Each row was made from one small tree. The marks that hang from a mark follow it in brackets, in alphabetical order. Every link used is in the known rows. Write each row's tree.
In the rows, zero is written as 128.
Known rows
guduga(kasapig(rigum) lafa(perar)): [157 165 125 103 122 107 168 108 101 182 124  85 126 152 125 110 165 203
  95 120 137  97 103]
kasapig(rigum): [144 172 122 107 143 106 164  93 116 170 148 109 123 126 132 110 132 164
 102 128 138  95 124]
goliv(lafa(guduga(kasapig) perar)): [156 147 133  88 122 113 162 114 109 220 124 103 127 136 119 118 129 188
  99 142 128  98 100]
rigum(fafofi(perar(kasapig)) lafa(guduga)): [175 123 134  95 119 107 162  56  72 188  82 122 116 121 132 123 145 151
  89 167 131 108  44]
vovun(kasapig): [150 142 125 101 122 115 183  90 116 177 120 109 129 115 139 132 141 144
  86 148 128  92 116]
goliv(lafa(guduga(kasapig(rigum(fafofi))) perar)): [164 160 136  99 117 110 167  96 109 220 135 106 121 132 112 116 135 193
  95 127 128  95  86]
kasapig(perar rigum(lafa)): [163 175 118 113 124 104 193  86  95 175 133 101 111 129 128 100 135 184
 100 132 139  90 136]
goliv(kasapig(rigum(lafa(perar)))): [132 164 117 108 123 100 170  87 123 185 112  91 107 131 134 117 125 184
 120 144 151  87 110]
kasapig(rigum(fafofi)): [156 158 127 110 134 107 162  80 117 167 139 114 123 120 125 116 137 151
  98 122 133 100  95]
fafofi(perar(kasapig) rigum(lafa(guduga))): [181 147 130 105 130 108 169  65  73 198  88 108 120 137 135 127 146 160
  85 147 150 111  82]
vovun(kasapig(perar rigum(lafa))): [166 173 120 120 106 109 220  75  95 183 127 103 112 120 133 114 150 180
  81 141 136  79 141]
goliv(kasapig lafa): [125 147 117  84  97  96 162  88 129 185 115  95 122 108 141 125 122 145
 129 162 150  72 103]
kasapig(perar rigum(fafofi)): [173 162 128 118 113 113 181  80 108 176 141 113 117 121 118 121 142 169
  98 114 127 100 121]
rigum(lafa(guduga)): [148 145 119  91 142 102 165  94 101 183 117  99 120 134 127  98 114 167
 101 164 138 111  93]
fafofi(perar(lafa(guduga)) rigum): [170 153 117 106 130 116 136  75  86 197 113  98 136 142 137 126 122 155
  84 130 133 110  91]
goliv(kasapig(rigum(lafa))): [130 164 115 102 116  92 177  73 116 167 114  90 111 123 138 110 128 169
 123 154 162  80 109]
goliv(kasapig(rigum) lafa(perar)): [128 175 119 105 112 104 166  97 133 210 133  95 112 122 130 123 120 180
 122 138 143  73 118]
fafofi(rigum(lafa)): [162 150 118 101 137 100 170  94 114 166 104  91 128 133 132 116 129 145
  96 124 153 108 102]
kasapig(perar rigum(fafofi lafa(guduga))): [177 165 124 116 115 108 189  71  92 191 135 103 107 131 112 102 131 190
  92 136 133 106 106]
goliv(lafa(perar)): [142 151 123  92 134 113 150 121 127 203 127 110 127 124 129 122 117 159
 104 132 118  91 108]
rigum(lafa): [145 141 118  88 139  97 166  98 108 160 106 101 126 124 139 104 126 148
 104 150 135  99  96]
rigum(fafofi(perar)): [159 123 125 102 134 118 148  79 107 169 103 135 125 112 140 135 143 122
  98 132 128 108  73]

Which tree is each row?
[158 166 136  97 124  93 176  74  87 170 114  99 121 123 135 109 148 173
  98 153 138  84  96] -> perar(kasapig(rigum(lafa)))
[163 159 119 115 139 108 169  63  87 186 124 121 109 128 131 104 135 164
  90 141 139 105  76] -> kasapig(rigum(fafofi(perar) lafa(guduga)))
[161 163 142 108 136 114 156 100 108 197 126 110 121 134 123 131 140 187
  96 130 117 101 111] -> lafa(perar(kasapig(rigum)))
[163 170 137  99 125  95 175  70  81 188 123  96 117 133 126 103 138 186
  93 165 138  93  95] -> perar(kasapig(rigum(lafa(guduga))))
[176 144 121 103 134 111 175  79  79 190  91 108 122 139 137 121 148 165
  90 130 164 112  89] -> fafofi(perar rigum(lafa(guduga(kasapig))))
[159 164 132  99 130 107 173  88  96 190 142  99 124 139 121 107 143 193
 102 141 148 104 114] -> lafa(guduga(kasapig(rigum)))
[160 158 121 108 127 108 145  64  93 170 122 113 129 118 139 118 138 149
  89 125 121  87  78] -> kasapig(rigum(fafofi(perar(lafa))))
[148 148 120  92  81 107 159  73 105 196 114  75 124 132 127 125 115 182
 119 166 134  91 112] -> goliv(kasapig(perar(lafa(guduga))))
[165 152 124  95 105 112 152  89  90 195 127  85 132 138 121 113 115 182
  96 152 110 103 116] -> kasapig(perar(lafa(guduga)))
[157 153 139  91 119 112 153 103 105 230 125 104 124 133 117 125 123 182
  97 157 114  97  94] -> goliv(lafa(guduga perar(kasapig)))
[158 154 123 115 140 114 159  71 103 173 130 132 118 116 136 123 145 146
  95 122 133  99  91] -> kasapig(rigum(fafofi(perar)))
[138 166 122 102  93  98 171  64 123 206 138  94 111 116 121 117 120 168
 117 157 151  81  86] -> goliv(kasapig(rigum(fafofi)) lafa(guduga))
[163 149 121 107 146 109 165 109 121 184 102  95 123 142 125 125 124 162
  92 112 141 116 103] -> fafofi(rigum(lafa(perar)))
[156 174 124 120 134 115 195  87 104 210 132 105 111 135 124 113 131 193
  75 145 128  96 117] -> vovun(kasapig(rigum(lafa(guduga perar))))
[161 161 124  96 123 111 148  69  69 191 121 103 132 136 142 110 141 181
  92 146 129  87  92] -> fafofi(perar(lafa(guduga(kasapig(rigum)))))
[163 179 121 107 108 107 165  81  93 179 142  88 129 130 127 107 127 186
  95 130 118  82 132] -> kasapig(perar(lafa) rigum)
[157 159 120 115  90 101 194  57 104 193 117  90 101 126 118 116 130 187
 115 151 155  95 103] -> goliv(kasapig(perar rigum(fafofi lafa(guduga))))
[165 161 128 121 126 116 195  77 107 207 124 109 110 130 120 119 136 182
  70 138 124 101  90] -> vovun(kasapig(rigum(fafofi lafa(guduga perar))))
[163 147 140  80 104  99 138  72  79 193 111  79 142 134 126 117 126 175
  93 175 109  94  75] -> perar(kasapig lafa(guduga))
[169 150 121 101 109 103 175  70  82 165 110 103 126 132 138 115 180 170
  91 126 147  92  72] -> guduga(kasapig(rigum(fafofi(perar))) lafa)
[152 170 123 116 134 112 196  91 111 192 123 108 114 127 133 117 139 178
  77 135 128  85 119] -> vovun(kasapig(rigum(lafa(perar))))
[156 169 132  98 125 110 168 108 107 223 144 102 122 139 117 111 131 204
  98 133 133  90 111] -> goliv(lafa(guduga(kasapig(rigum)) perar))
[175 126 137  89 104 111 136  52  74 189  92 111 134 122 135 133 140 148
  86 159 109  99  44] -> rigum(fafofi(perar(kasapig lafa(guduga))))
[174 147 130 102 136 110 173 104 105 199 100  87 124 154 117 122 134 188
  90 120 151 122  96] -> fafofi(rigum(lafa(guduga(kasapig) perar)))
[160 137 130  90 137 109 168 108  99 198 101  97 121 147 121 111 131 196
  99 146 135 112  90] -> rigum(lafa(guduga(kasapig) perar))
